What can hang from each mark
j635: j219
j371: j988
j988: j101 j371 j769
j338: j476
j6: j769
j769: j6 j219 j476 j988
j476: j769
j219: j635 j769
j101: j988

Each row was made from one small tree. The marks that hang from a mark follow it in brackets, in the order of their numbers. Every link used is in the known rows. Write each row's tree.
In the rows, 128 means zero.
Known rows
j371[j988[j101 j769[j6 j219[j635]]]]: [148 159 131 100 110 121 129  98  69 133 147 177 125 112 117 156 115 156
 199 117 204 167 149  94]
j476[j769[j6 j219[j635] j988]]: [154 164 154 138 142 124 150 138 141  88 121 162 102 154 184  82  97 102
 110 131 167 118 115 134]
j338[j476[j769[j6 j219[j635] j988]]]: [126 135 187 150 137 115 138 157 138 103 144  72 130 155 166 112  96 114
 109 132 119 117 114 121]
j371[j988[j101 j769]]: [155 104  98  97  84 115 126  67  52 161 132 151 129 131  84 157 146 167
 155 113 215 193 158  88]
j476[j769[j219 j988[j101]]]: [164 165 112 142 122 119 123 104  83 103 105 144 100 155 169  85 111 157
  85 115 178 141 140 117]
j769[j6 j219 j476 j988]: [ 68 177 161 124 184 114 108 129 161  72  81  75 147 114 184 160 105 130
 133 145 151  71 136 122]
j6[j769[j219 j476]]: [ 64 130 103 144 164  78 128  89 138 147  79 108 116 123  82 107 113 134
 120 145  84 133  97 133]
j988[j769[j6 j476]]: [ 52  89 107 118 139 109 120 119 131 149 182  97 134 124 131 155 129 153
 148 128 215 132 128 117]
j101[j988[j371 j769[j6 j219[j635]]]]: [175 135 136 106 133 111 141 133 119 112 193 208 117 106  94 161 143 120
 191 107 162 133 106 113]
j769[j476]: [ 73  89 119 116 124 117 125 106 129 162 136  76 154 132 117 149 150 117
 118 145 118 133 129 136]
j338[j476[j769[j6 j988[j101]]]]: [115  94 150 149 122 126 119 140 104 116 149  40 132 150 150 124 113 157
  91 126 144 132 157 111]
j476[j769[j6 j219[j635] j988[j371]]]: [159 172 155 135 136 145 145 144 142  99 108 169  93 133 179  85 115 116
 134 115 149 126 128 133]
j219[j635]: [164  83 132 118  95 147 149 152 136 161 156 189 142 142 107 144 154  64
 136 132  83 157 105 154]
j769[j219[j635] j476 j988]: [139 184 165 130 149 151 120 157 161 115  69  89 142 123 159 141 118  77
 116 116 119  99 100 141]
j219[j769]: [136  76 117 114  78 102 148 136 155 160 186 174 175 145 114 105 141  98
  93 176  68 125 113 161]
j769[j6 j476]: [ 33  92 129 115 144 112 125 120 142 132 160  76 155 118 144 162 133 128
 146 157 132 112 150 130]
j635[j219]: [115 102 115 125 154 134 129  94 129 129 129 177 135 169 115 153 127 120
 155 145  32 137 114 138]
j476[j769[j988]]: [165  94 111 127 111 117 144  98 120 123  97 134 109 174 143  83 133 116
  60 131 174 151 126 129]
j219[j635 j769[j6 j988[j101 j371]]]: [186 124 143 129  76 205 134 219 173 152 157 168 146  94 136 120 139  95
 135 128  69 110 150 161]
j476[j769]: [134  85 105 126 101  99 152  88 101 147 159 153 111 174 136  79 134 125
  90 143 151 165 124 136]
j476[j769[j6]]: [104  88 114 125 117  98 151  98 113 124 179 153 113 163 154  91 120 133
 110 148 162 147 140 130]

Write each row's tree
[135 132 138 105 147  95 140 131 124 107 208 142 131 119 109 159 114 106
 159 119 189 113  91 114] | j101[j988[j769[j6 j219[j635] j476]]]
[ 87 137 117 147 153 108 137 123 148 160  87 124 107 116  81 105 110 102
 131 135  70 136  80 143] | j6[j769[j219[j635] j476]]
[ 74 105 140 115 154 137 112 130 165 103  85  47 152 119 154 168 135 119
 110 142 162  93 153 124] | j769[j6 j476 j988]
[165 143 132 111 125 121 134 129 118 138 174 147 121 104  87 150 150 113
 172  93 160 136  94 114] | j101[j988[j371 j769[j219[j635] j476]]]
[153  95  79 147 127 150 113 112 115 152  26 139  97 108  53 126 161 165
 108 108  98 163 151 120] | j6[j769[j988[j101 j371]]]
[134 135 125 137 139 180 113 146 159 124 131 158 136 132 136 136 118 145
 152 139  18 100 148 142] | j635[j219[j769[j6 j988[j101 j371]]]]
[139 125 117 105 140  75 132  95 105 114 186 131 139 130  96 153 125 123
 134 120 193 125  90 108] | j101[j988[j769[j219 j476]]]
[ 63  91 127 116 106 111 140 153 175 154 201  96 174 122 143 115 118 106
 114 178  84  91 132 160] | j219[j769[j6 j476]]
[ 91 118 124 129 137 142 133 123 168 159 162 116 155 157 128 117 108 107
 133 160   6 101 103 159] | j635[j219[j769[j476]]]
[ 84 135 125 132 138 193  87 148 126 124  82  42 133  77 147 174 158 180
 150 103 153 108 204 113] | j769[j6 j476 j988[j101 j371]]
[145  89 148 118  84 143 159 198 185 157 219 194 162 128 130 109 120  54
 131 164  55 110 108 177] | j219[j635 j769[j6]]
[149 212 149 142 131 204  98 175 122 136  62  84 120  81 153 148 145 140
 159  79 111 118 148 129] | j769[j219[j635] j476 j988[j101 j371]]
[184 159 141 138 123 127 149 126 128 110 101 166 101 167 166  76 110  93
  89 120 157 137  99 137] | j476[j769[j219[j635] j988]]
[120 140 126 105 146  99 126 111 116 114 182 136 125  97 101 160 142 150
 182 110 180 116 116 102] | j101[j988[j371 j769[j6 j219 j476]]]
[131 129 168 144 130  95 131 126 121 113 121  62 136 167 156 108 107 129
  83 135 124 130 111 119] | j338[j476[j769[j219 j988]]]
[139 178 125 143 134 138 121 119  98  91 109 149  90 126 181  93 118 185
 132 114 172 129 171 116] | j476[j769[j6 j219 j988[j101 j371]]]
[184  80 104 100 109 108 137 103  99 138 175 182 124 120  60 160 173 132
 150 106 170 155 115 107] | j101[j988[j371 j769]]
[147 112 122 124  90 161 118 169 153 131 144 147 156 103 136 123 145 147
 117 145  96 106 171 145] | j219[j769[j6 j988[j101 j371]]]
[123 132 111 133 117 194  89 135 109 152  57  41 129  93 125 161 174 168
 122  90 135 132 182 116] | j769[j476 j988[j101 j371]]
[134 126 111 144 145  96 145 118 139 144  92 199 105 129  71 105 118  96
 131 138  62 151  81 143] | j6[j769[j219[j635]]]
[170 149 106 154 146 140 123 138 123 126  47 168  98 119  84 114 118 127
 114 112  92 143 114 129] | j6[j769[j219[j635] j988[j101]]]
[166 176 122 132 134 133  98 122  92  86  78 156 138 127 150 153 131 154
 117 119 141 122 147 119] | j769[j219 j988[j101]]
[103 168 100 155 157 142 100 114 124 139  16  83  97  90  86 118 131 179
 123 102 102 132 137 118] | j6[j769[j219 j476 j988[j101 j371]]]
[110 141 162 153 136 109 119 137 100  95 148  56 132 145 169 120  98 167
 109 131 138 120 145 110] | j338[j476[j769[j6 j219 j988[j101]]]]
